Each row was made from one small tree. The marks that hang from a mark follow it in brackets, in alphabetical order. Every link used is in the known rows. Write each row's tree.
Known rows
G(B(Q) T(C)): [ 2.50  0.98 -1.16  1.34  0.00 -0.23 -0.23  2.10 -5.91  0.56 -2.77 -0.13
 -0.57 -2.08  2.34 -1.96  1.10  3.60  1.14 -1.16  0.63 -0.62  1.14 -0.05
 -0.60 -1.16 -0.75 -2.18]
G(B(Q(R(W(P)) U)) T(C)): [ 2.23  1.54 -0.82  0.81  1.62 -0.11 -1.02  3.67 -6.57  1.06 -3.19  0.12
  0.40 -1.73  3.42 -1.01  1.34  3.41  1.10 -1.08 -1.31  1.11  1.10 -0.19
 -0.31 -0.85 -2.55 -1.66]
A(D W(B(Q(U)) P)): [-0.25  0.11 -1.81 -1.66  0.74 -0.27  0.17  3.19 -4.89 -0.77 -4.08  1.06
  0.15  0.50  0.07  0.34 -0.52  4.21 -0.16  0.00  0.04  1.36  0.45  0.52
 -1.24 -0.59 -3.70  0.34]
Q(R): [-1.61 -0.58  0.50  0.64  0.94 -0.06 -0.99  0.97 -0.30  0.88  0.49  0.82
  0.01  0.13  1.03  0.62  0.42 -0.96 -0.94  0.02 -0.57  0.99 -0.17 -0.26
  0.36  0.01 -0.47  0.02]
W(D R(C)): [-0.24 -1.88 -1.07 -2.25 -0.22 -0.58 -1.44 -0.58 -4.50  0.05 -0.67  0.05
 -0.63 -1.94  0.91 -0.36  0.24  2.67  1.03 -0.28 -0.85 -0.87  0.80  0.15
  0.33 -0.69 -3.22  0.62]
T(C): [ 0.87  0.34 -0.90  0.82 -0.02  0.56 -1.71  0.70 -1.59  0.56  0.54 -0.48
  0.33 -0.47  0.57 -1.13 -0.06  0.63  0.34 -0.13  0.32 -0.71  0.90  0.18
 -0.11  0.17  0.90  0.91]
B(Q(R(C(T)) U)): [-0.74  0.62  0.31 -0.15  1.51  0.12  0.95  4.58 -1.35 -0.20 -3.75  0.55
 -0.35 -0.52  4.44 -1.00  1.30  1.82 -1.63 -0.61 -1.33  2.09  0.75  0.25
 -0.37  0.21 -0.02 -3.76]
K(Q(B P R(C) U)): [-1.04  0.86  0.83 -0.23  2.03 -0.19  2.30  1.05 -1.87  0.68 -3.30  1.33
 -0.32 -0.88  3.62 -2.95  1.63  6.57 -3.05 -1.05 -2.79  1.85  1.15  0.74
 -0.68  0.91 -2.72 -2.42]
R(W(B D P)): [ 1.77  0.65 -1.38 -3.47 -0.25 -0.47 -0.15 -1.95 -1.40 -1.21  0.34  0.33
  1.13 -0.86 -2.10  1.64 -0.28  1.07  3.48  0.03 -0.99  0.83 -0.05  0.85
 -0.91 -0.78 -3.06  1.71]
P(Q(B R(W))): [-0.51  1.47  1.56 -0.29  1.31  0.27  0.09  2.86  0.53 -0.91 -1.36  0.70
  0.79 -1.80  1.02  0.86 -1.05  1.52  0.24 -1.42 -1.23  2.58  0.54  0.09
 -0.31 -0.64  0.39 -0.80]
G(B(Q(P R(W) U)) T(C)): [ 2.18  2.07 -1.22  2.58  1.74 -0.02  1.16  3.02 -5.85  1.19 -3.70  0.51
  0.48 -1.16  4.42 -1.92  0.73  5.71 -0.85 -1.19 -1.38  1.62  2.09 -0.11
 -0.10  0.01 -1.53 -1.78]
W(B P R): [-1.22 -2.24 -0.53 -4.87  0.85 -0.68 -1.07 -0.35 -4.37 -0.08 -0.03  0.23
 -0.56 -1.09 -0.52  1.66 -0.81  2.69  1.04  0.24 -2.36 -0.23  0.52  0.67
 -0.90 -1.13 -3.35  1.50]
B(Q(R(W) U)): [-0.21  1.75  0.69  0.40  1.53  0.46  0.24  4.78 -0.71 -0.48 -2.79  0.35
  1.72  0.50  1.51  3.08 -0.13  0.43 -0.99 -1.20 -1.44  2.70  0.79 -0.32
  0.20  0.42  0.05 -1.34]
D(A(W(B(Q(R(C) U)) P))): [-1.61  0.27 -1.37 -0.28  1.32  0.18 -0.74  2.27 -3.72 -0.91 -3.57  1.99
  0.59 -0.98  3.34 -1.63  1.35  2.04 -0.75  0.02 -1.24  0.65 -0.09 -0.05
 -0.73 -1.48 -1.69 -0.08]
B(Q(P R(C) U)): [-1.11  1.17  0.15  0.18  1.54  0.01  1.59  3.92 -2.64 -0.22 -3.99  1.30
 -0.73 -0.70  3.66 -1.01  0.78  4.46 -2.78 -0.65 -1.86  2.69  1.67  0.15
 -0.26  0.68 -1.45 -2.37]
D(A): [-0.26 -0.20  0.27  0.58 -0.21  0.40 -0.97 -0.35  0.88 -0.37  0.33  0.98
  1.09 -0.97  0.97 -1.59  0.66 -0.36 -0.15  0.14 -0.57 -1.00 -0.76 -0.35
  0.37 -0.71  2.27  0.71]
Q(B P U): [ 0.93  1.50 -0.49 -0.31  1.34 -0.24  3.43  0.13 -1.03  0.29 -2.47  2.25
 -0.46  0.31  1.54 -2.47 -0.26  4.79 -1.95  0.06 -3.24  1.48  0.54  0.89
 -0.71  0.83 -0.78 -0.75]
P(Q(U)): [ 1.03  1.18  2.42 -0.92  1.23  0.07  0.00  2.18 -0.10 -1.47 -2.43  0.10
  0.65 -0.28  1.34  0.05 -0.14  4.59  0.31 -1.00 -0.70  1.17  0.79  0.40
 -0.27  0.33  0.38 -2.34]
P(Q(B R(C(T) W) U)): [ 0.43  1.90  1.03 -0.22  2.36  0.29  1.72  3.60  0.13 -0.87 -3.09  0.27
  0.46 -2.05  4.97 -2.47 -0.12  3.21 -0.61 -1.25 -2.05  2.93  1.21  0.68
 -0.47 -0.15  0.25 -3.31]
A(D W(B(Q(P U)) R(C))): [-1.42 -0.89 -2.98 -0.66  1.34 -0.30  1.67  3.46 -7.36 -0.32 -4.90  0.52
 -0.34 -0.39  3.10 -1.11 -1.55  7.59 -2.99 -0.46 -0.44  1.27  2.81  0.36
 -0.55 -0.34 -4.15  0.31]
A(D W(B(Q) P)): [-0.87 -0.44 -2.04 -1.65 -0.08 -0.25 -0.24  2.70 -4.57 -0.78 -3.29  0.78
 -0.27 -0.21 -0.76  0.47 -0.71  3.07  0.24  0.07  0.87  1.03  0.31  0.33
 -1.30 -1.06 -3.47  1.12]
A(D W(B R)): [-1.69 -2.26 -2.57 -0.37  0.78 -0.34 -0.31  0.99 -5.31  0.54 -1.25  0.15
  0.40  0.47  0.56  0.51 -1.92  3.26 -1.28  0.07  0.58 -0.17  1.19  0.03
 -0.08 -0.81 -3.11  2.40]
B(Q(R)): [-1.63  0.15  0.92 -0.19  0.45  0.13 -0.67  3.80 -1.09 -0.27 -2.06  0.93
  0.00 -0.32  0.53  2.28  0.38  0.00 -0.80 -0.82 -0.55  1.67  0.11 -0.31
 -0.18 -0.21  0.12 -1.21]
K(Q(B) W(P R)): [-1.30 -1.05  1.11 -5.16  0.67 -0.08 -0.73  0.11 -2.91 -0.37 -2.57 -0.31
  0.93 -0.77 -0.07  1.78  0.40  4.97  0.34 -1.29 -1.82 -0.60  0.12  0.07
 -1.48 -0.73 -3.04  1.51]
G(T): [ 0.58  0.07 -0.45 -0.66  0.12 -0.27  0.33 -1.31 -2.84  0.98 -0.41 -0.89
  0.21 -0.29  1.56 -1.19  0.38  0.78  1.17 -0.87 -0.08 -0.85  0.29 -0.03
 -0.01 -0.85 -0.42  0.43]
K(W(B(Q(P U)) R(C(T)))): [-0.15  0.21 -1.44 -3.92  1.69 -0.15  3.14  1.35 -3.52 -1.57 -4.25 -0.07
  0.59 -0.20  4.68 -0.27 -0.65  7.37 -1.86 -0.82 -1.63  1.15  2.92  0.77
 -1.58 -0.21 -1.05 -1.25]

Write each row's tree
[-0.06  1.05  1.59 -0.81  2.31 -0.10  1.26  3.36 -0.62 -0.59 -3.27  1.21
 -0.63 -1.98  5.03 -3.37  0.68  4.24 -0.93 -0.88 -2.17  2.33  0.77  0.91
 -0.77 -0.23  0.05 -4.17]
P(Q(B R(C(T)) U))
[ 0.56 -1.06  1.14 -6.53  1.14 -0.38 -1.69 -1.94 -3.68 -1.68 -2.36  1.11
  3.24 -0.21  0.57  1.93  1.65  8.10  1.80 -1.08 -2.50 -1.25  0.07  0.66
 -1.34 -0.77 -2.96  1.39]
K(Q(U) W(B D(A) P R))
[-0.06  1.20  2.40 -0.82  2.25 -0.12  0.13  3.26 -0.64 -0.62 -2.55  1.95
  0.26 -0.87  2.12 -0.22  0.01  3.92 -0.55 -1.17 -2.33  2.32  0.34  0.58
 -0.53 -0.11 -0.13 -2.56]
P(Q(B R U))
[-0.98 -1.54 -1.73 -2.69  1.06 -0.55  0.16 -0.26 -4.30 -0.26 -0.09 -0.53
 -0.54 -1.96  2.02 -0.24 -0.85  2.78 -0.52 -0.45 -0.97 -0.32  2.12  0.61
 -0.43 -1.11 -2.71 -0.08]
W(B R(C))
[ 0.78  0.55 -2.25 -2.48  0.45 -0.03  1.81 -0.58 -0.49 -0.89 -0.42 -1.45
 -0.20 -2.13  2.62 -2.53 -0.06  0.53  1.33  0.28 -0.66  1.07  1.06  0.98
 -1.14 -0.87 -1.78 -0.61]
R(C(T) W(B P))
[ 0.70 -0.81  0.90 -5.61  0.90 -0.82 -1.60  1.58 -5.93 -1.18 -3.55  1.33
 -1.21 -3.48  1.20 -1.31  0.38  7.14  2.47 -0.81 -3.33  0.51  0.53  0.97
 -0.89 -1.14 -4.85 -0.93]
W(D P(Q(B U)) R(C))
[-0.52  1.52 -0.03 -1.04  1.49  0.29 -0.41  4.87 -2.41 -0.62 -3.23 -0.10
  0.37 -1.40  2.54  1.08  0.65  0.87 -0.49 -0.98 -1.62  2.66  1.02 -0.18
 -0.15 -0.17 -2.31 -1.46]
B(Q(R(C W(P)) U))
[ 1.40  1.47 -1.42  2.62  0.79  0.00  0.74  2.38 -5.59  1.17 -2.80  0.13
 -0.04 -1.97  3.52 -1.80  0.51  4.42 -0.38 -1.10 -0.47  1.31  1.90 -0.33
 -0.19 -0.52 -1.22 -0.93]
G(B(Q(P R(W))) T(C))
[-0.77  0.85  1.19 -0.17  1.49  0.10 -0.15  4.52 -1.52 -0.22 -3.04  1.31
  0.56  0.58  1.54  2.24  0.66  1.46 -1.27 -0.89 -1.54  2.09  0.31 -0.09
 -0.09  0.36 -0.18 -2.15]
B(Q(R U))
[ 2.67  0.37 -1.60  2.05  0.37 -0.38 -0.38 -0.59 -5.21  1.49 -0.51 -0.30
 -0.54 -1.72  2.69 -3.55  1.12  2.80  1.11 -0.39  0.65 -1.37  0.91  0.02
 -0.13 -0.94 -1.21 -1.06]
G(B T(C))
[-0.35 -0.37 -2.68 -1.56  0.70 -0.57  1.75  0.88 -7.13 -0.99 -5.41  1.29
 -0.25  0.15  2.05  0.22 -0.50  7.61 -0.64 -0.48 -1.20  0.77  1.87  0.59
 -0.91 -0.36 -4.46  0.23]
A(W(B(Q(P U)) D R(C)))
[-0.35  1.09  1.56 -1.48  1.93  0.13  0.22  1.93 -0.82  0.48 -2.26  0.51
  1.56 -0.18  0.91  0.91  1.08  2.78 -0.38 -1.20 -3.00  1.90 -0.29  0.37
 -0.58  0.39 -2.59 -0.72]
K(Q(B R(W(P)) U))
[-0.76  0.11 -1.59 -0.15  0.10 -0.41  0.09  0.82 -3.63 -0.89 -3.21  2.01
  0.52  1.08 -0.36  2.41  0.15  2.14  0.87 -0.35  0.46  1.22 -0.13  0.26
 -1.00 -0.79 -2.49  0.30]
A(W(B(Q(R)) D))
[ 0.05  1.11 -1.04 -0.93  2.27  0.04  1.51  2.26 -1.04  0.74 -1.95  0.76
 -0.21 -1.53  4.46 -3.21  0.70  0.24 -0.61  0.07 -3.31  2.46  0.15  0.66
 -0.52 -0.24 -2.02 -1.56]
Q(B R(C(T) W(P)) U)
[-1.51 -0.12  1.71 -0.95  0.73  0.29 -1.33  1.14 -0.08  0.36 -0.76 -1.03
  1.36 -0.46  0.01  1.83  1.08  1.13  0.13 -0.91 -0.86  1.20 -0.18 -0.28
 -0.10  0.31 -2.17  0.49]
K(Q(R(W(P))))
[-0.49  0.63  0.93 -2.23  0.55 -0.32  1.27 -1.74 -0.90 -0.37 -2.50  2.16
  1.32  0.27  0.51  0.26  1.44  6.62 -0.63 -1.14 -1.37  1.19  0.11  0.44
 -1.34  0.44 -2.22  0.70]
K(Q(B P R) W(D))
[-1.58  0.22 -0.22  0.40  1.13 -0.27  1.91  0.33 -0.94  1.10 -0.93  2.72
 -1.09 -0.54  1.42 -1.80 -0.12  2.31 -2.26  0.23 -2.69  2.00  0.14  0.37
 -0.45  0.19 -0.90  0.31]
Q(B P R)
[-2.28 -2.26 -0.76 -0.17 -0.02  0.40 -2.39  0.24 -3.44  0.35 -1.64  0.78
  0.50 -0.49  1.03 -0.89  0.11  0.80 -0.11  0.70 -1.14 -1.63 -1.14 -0.93
  0.33 -1.31 -0.91  3.42]
D(A(W(P R)))
[ 0.17 -1.22  1.85 -5.16  0.66 -0.02 -2.60 -1.02 -3.10 -1.07 -2.75  0.73
  3.04 -0.14  0.65  1.42  2.08  6.95  1.44 -1.02 -2.26 -1.51 -0.52 -0.06
 -0.58 -0.32 -2.38  1.71]
K(Q(U) W(D(A) P R))
[-1.83 -1.71 -2.18 -1.00  0.46 -0.18 -0.14  3.36 -6.06 -0.28 -3.32  0.29
  0.38  0.13  0.33  1.96 -1.95  4.01 -1.27 -0.59  0.57  0.48  1.42 -0.01
 -0.49 -0.99 -2.67  1.39]
A(D W(B(Q) R))
[ 1.13  0.45 -0.30 -1.53 -0.58  0.14 -1.20 -2.30  0.39 -1.48 -0.10  1.45
  2.34 -0.12  0.27 -0.09  1.04  1.41  1.52 -0.20  0.39 -1.11 -0.64 -0.25
 -0.27 -0.82  1.02  1.93]
K(W(D(A)))
[ 0.55 -0.04 -2.34 -0.07 -0.28 -0.52  0.63 -2.21 -2.72 -0.68 -1.54  1.31
  0.56  1.29 -0.86  0.56 -0.11  2.07  1.48  0.30  0.90 -0.18 -0.23  0.51
 -0.83 -0.60 -2.55  1.33]
A(W(B D))
[-0.17  1.39  1.56 -0.75  2.33 -0.15  0.31  3.42 -1.46 -0.82 -2.81  1.41
 -0.46 -2.25  3.75 -2.13  0.40  4.12 -0.87 -1.32 -1.88  2.31  1.11  0.64
 -0.51 -0.42 -1.16 -3.25]
P(Q(B R(C) U))
[-1.83  0.40 -2.18  0.87  0.82 -0.05  0.79  2.29 -3.69 -0.71 -3.33  0.58
 -0.31 -0.07  2.26  0.38 -0.07  1.34 -1.12 -0.56  0.96  1.36  1.15  0.02
 -0.91 -1.01 -2.25 -0.62]
A(W(B(Q(R(C)))))
[ 0.34  1.50  0.54 -0.52  0.61  0.08  2.34  2.90 -1.42 -0.83 -4.19  1.12
 -0.04  0.55  1.19  0.36 -0.03  5.11 -1.65 -0.57 -1.83  1.85  1.03  0.32
 -0.56  0.99 -0.07 -1.72]
B(Q(P U))
[ 0.22  0.46 -0.91 -0.79  0.80 -0.34 -0.27 -0.73 -0.66 -0.25  1.02  0.97
  1.68 -0.12 -0.23  2.27 -0.22 -0.16  1.23 -0.38 -0.77  1.69  0.35  0.39
 -0.07 -0.38 -1.64  0.93]
Q(R(W(B D)))
[ 0.36  0.39 -0.80  1.27  0.83 -0.81  0.63  2.33 -5.46  0.59 -3.08  0.43
 -1.52 -2.83  4.10 -2.13  1.90  2.40 -0.18 -1.15  0.25  0.73  0.94 -0.37
 -0.23 -1.59 -2.82 -3.57]
G(B(Q(R(C))) T)
[ 0.78  1.09  1.40 -1.09  1.17 -0.04  1.48  0.87 -0.56 -0.04 -2.81  0.55
  0.94  0.21  0.64 -0.34  1.07  4.45 -0.76 -1.29 -1.94  0.40 -0.06  0.73
 -0.84  0.58 -1.04 -2.20]
K(Q(B U))
[-0.86 -1.96 -1.70 -2.72  1.06 -0.48  1.23 -0.24 -3.27 -0.09 -0.59 -0.70
 -0.72 -1.58  3.42 -1.66 -0.59  2.86 -0.54 -0.02 -1.26 -0.25  1.71  0.92
 -0.70 -0.92 -1.35 -1.10]
W(B R(C(T)))
